What can hang from each mark
k319: k162
k532: k588
k702: k830 k947
k162: k109 k319
k144: k109 k702
k109: k162 k532
k588: k144 k947
k368: k830
k830: k368 k588 k947

Every row comes from one small tree of marks. The marks that hang from a mark follow it in brackets, in the order of their numbers. Every link used is in the known rows. Which tree was each row made from?
In the rows, zero is written as 128.
Known rows
k144{k109{k162 k532} k702{k947}}: [108 150  79 151 147 149 140  72 176 131 156  50  89 149  94 104 188 137
 193  87 116 226 154]
k588{k144}: [134 134 171 100 137 142 118 106 127 122 131 132 124 156 181 126 112 151
 125 124 121 117 120]
k830{k368 k588 k947}: [116 129 123 152 150  97 103  67  97 148 185 148 127 129  90 116 191 141
 121 137 104 139 137]
k319{k162{k109}}: [104 106 130 138 184 114 134 123 140  80 137 123  80 127 149 129  77 137
 163 135 134 113 127]
k702{k830{k368 k588{k144}} k947}: [ 78 140 113 123 114 124  72  29 104 118 103  97 125 182 144  85 194 181
 143 118 107 185 179]
k319{k162{k109{k532}}}: [105 117 135 137 177 124 123 124 110  66 144 122  70 129 141 121  88 137
 158 127 135 118 145]
k588{k144{k702} k947}: [175 141 199  98 136 160 139  78 119 132 153 109 123 148 206 117 166 167
 137  94 103 159 110]
k702{k830{k368 k588} k947}: [ 75 138  85 143 109 113  77  43 105 124 101  95 128 164 111  88 203 167
 146 120 111 190 184]
k532{k588{k144 k947}}: [140 128 180  76 131 171 154  99 123 150 127 129 145 145 185 123 143 207
 121  97 103 131 134]
k368{k830{k947}}: [115 127 148 159 120 116 105  76 105 132 147 101 120 129 144 120 154 138
 148 140 113 132 148]
k368{k830}: [123 126 138 154  90 117 111  76 124 126 116  98 116 145 133 105 119 136
 138 136 116 141 163]
k368{k830{k588{k144} k947}}: [124 128 171 149 109  78 101  42  91 137 148 113 122 154 146 119 143 144
 145 138 101 127 159]
k162{k109{k532{k588{k947}}} k319}: [117 165 158  82 196  86 135 131 104 101 147  94 121 126 128 164 143 163
 144  81 126  71 144]
k162{k109{k532}}: [108 151 133 120 165 109 128 128 104  88 154 114  67 130 123 140 135 128
 143 108 126 113 147]
k144{k702{k830{k588}}}: [173 136 114 146  97  95 124  49 105 126  97  74 125 153  91 103 148 137
 144 124 121 182 141]
k532{k588{k144{k702{k830}} k947}}: [168 132 175  83 119 174 150  59 114 143 107  90 139 160 179 105 160 217
 133  95 101 165 133]
k109{k532{k588}}: [138 138 124 110 117 158 134 119  78 119 131 116 125 137 107 115 134 165
 115 113 123 139 165]
k144{k702{k830{k368} k947}}: [137 139  84 149 129 154 102  35 112 115 125  56 116 161 126  88 188 164
 152 120 118 217 149]
k109{k162{k319} k532{k588}}: [115 143 135  87 134 131 112 125 136 138 135  95 143 139 104 122 140 163
 141  78 132 102 171]
k532{k588}: [138 119 115 111 125 145 155 113 125 144 118 119 143 135 114 125 113 175
 120 124 121 133 142]
k702{k830{k588 k947}}: [110 133 138 136 118  84  99  79  88 134  98 113 138 132 110 122 193 142
 149 130 121 137 140]
k144{k109 k702{k830{k368}}}: [143 146  99 152 134 145 139  37 178 129  90  52 103 161  81  81 178 164
 159 120 110 218 127]
k830{k368 k588}: [126 127 111 144 112  98 108  70 118 139 145 142 121 148  78  95 147 139
 107 133 106 148 159]
k588{k144{k109{k532} k702} k947}: [157 159 192 103 145 168 150  74 135 126 145  91 106 152 178 109 185 172
 153  81  98 183 122]
k532{k588{k144}}: [143 123 149  88 132 157 148  97 124 138 121 124 140 157 156 122 101 192
 117 121 115 124 136]
k830{k368 k588{k144} k947}: [121 133 158 129 158 109  95  53  93 144 187 152 122 150 132 114 177 159
 119 134  97 130 133]
k830{k588}: [131 127 121 139 106  71 129 102 112 138 129 141 133 135  89 128 125 118
 127 131 119 127 148]

Which tree is each row?
[147 138 119 136 129 112 105  20 110 131 170 115 115 179 121  92 145 158
 122 124  99 181 156]
k830{k368 k588{k144{k702{k947}}}}
[139 141 191 102 146 161 153  71 200 154 144  91 107 153 184 107 186 173
 172  74  95 182 112]
k588{k144{k109{k162} k702} k947}
[117 134 147 116 101 118  81  40 114 125  84 116 121 176 124  80 163 174
 122 125 107 153 161]
k702{k830{k368 k588{k144}}}
[129 137 177 111 120 124 108  55 119 146 155 153 122 157 149  93 178 173
 110 104  87 150 151]
k830{k368 k588{k144 k947}}
[150 131 163 158 108  79 108  21  88 134 157  95 119 158 139 114 141 142
 150 137 100 148 153]
k368{k830{k588{k144{k702}} k947}}
[107 150 147 102 137 119  91 136 139 125 144 103 131 133 116 125 150 125
 149  81 134  99 159]
k109{k162{k319} k532}
[120 135 147 122 126  79 139  81 147 138 120 132 124 160 112 124 121 138
 141 124 108 136 137]
k830{k588{k144{k109}}}
[128 130 187 135  76  91 110  46 111 137 124 116 121 158 160 102 141 154
 138 116  93 142 174]
k368{k830{k588{k144 k947}}}
[112 169 146 101 199  65 116 139 106  83 151  95 108 129 119 166 124 124
 148  99 138  63 138]
k162{k109{k532} k319}
[116 135 179 139  87  87 123  42 141 143 115 107 116 161 145 101 148 156
 152 114  90 154 170]
k368{k830{k588{k144{k109} k947}}}
[133 144 127 125 164 142 146  64 160 123 141  77 112 170 160 119 139 155
 165 115 112 188 116]
k588{k144{k109 k702{k947}}}
[108 116 146 120 174 142 141 117 108  81 144 121  80 125 152 118 108 171
 157 110 124 125 150]
k319{k162{k109{k532{k588{k947}}}}}
[110 114 127 127 176 134 138 116 109  73 139 118  78 133 134 121  80 160
 155 125 131 121 151]
k319{k162{k109{k532{k588}}}}
[ 91 136 112 117 131 155 150 113 188 150 118  96 104 141  83 104 157 165
 162  90 115 165 160]
k144{k109{k162 k532{k588}}}
[ 96 138 203  88 144 162 141 104 207 157 130 121 113 145 195 114 189 174
 166  76  97 150 120]
k588{k144{k109{k162}} k947}
[113 129 124 103 107 168 123 115 134 142 138 109 110 140 107 101 148 167
 139  86 122 142 179]
k109{k162 k532{k588}}
[151 130 124  99 128 161 138  51 110 131 109  76 137 175 159 110 129 206
 140 114 113 172 144]
k532{k588{k144{k702{k830 k947}}}}
[124 132 143 134 113 112 116  73 121 151 154 149 125 135 107  94 189 156
 112 108  94 157 157]
k830{k368 k588{k947}}
[109 137 157 124 130 117  78  39  95 132 114 119 126 160 134  96 199 176
 132 128 106 146 144]
k702{k830{k368 k588{k144} k947}}
[140 145 176  82 122 178 132 107  77 124 137 123 126 144 165 112 158 192
 117  90 109 137 160]
k109{k532{k588{k144 k947}}}
[112 136 146 126  93 120  93  55 113 136  88 116 128 147 115  81 209 174
 127 109 103 168 164]
k702{k830{k368 k588{k947}}}
[128 151 112 141 115 148 130  57 178 129  92  40  86 156  79  82 192 150
 184  87 118 214 151]
k144{k109{k162 k532} k702{k830}}
[116 135 153 122  86  97 109  82 108 136  73 114 137 139 124 106 192 155
 141 107 113 151 155]
k702{k830{k588{k947}}}
[109 132 164 154 117  75 114  39 121 140 140 105 116 155 132 118 149 146
 159 135  98 139 153]
k368{k830{k588{k144{k109}} k947}}
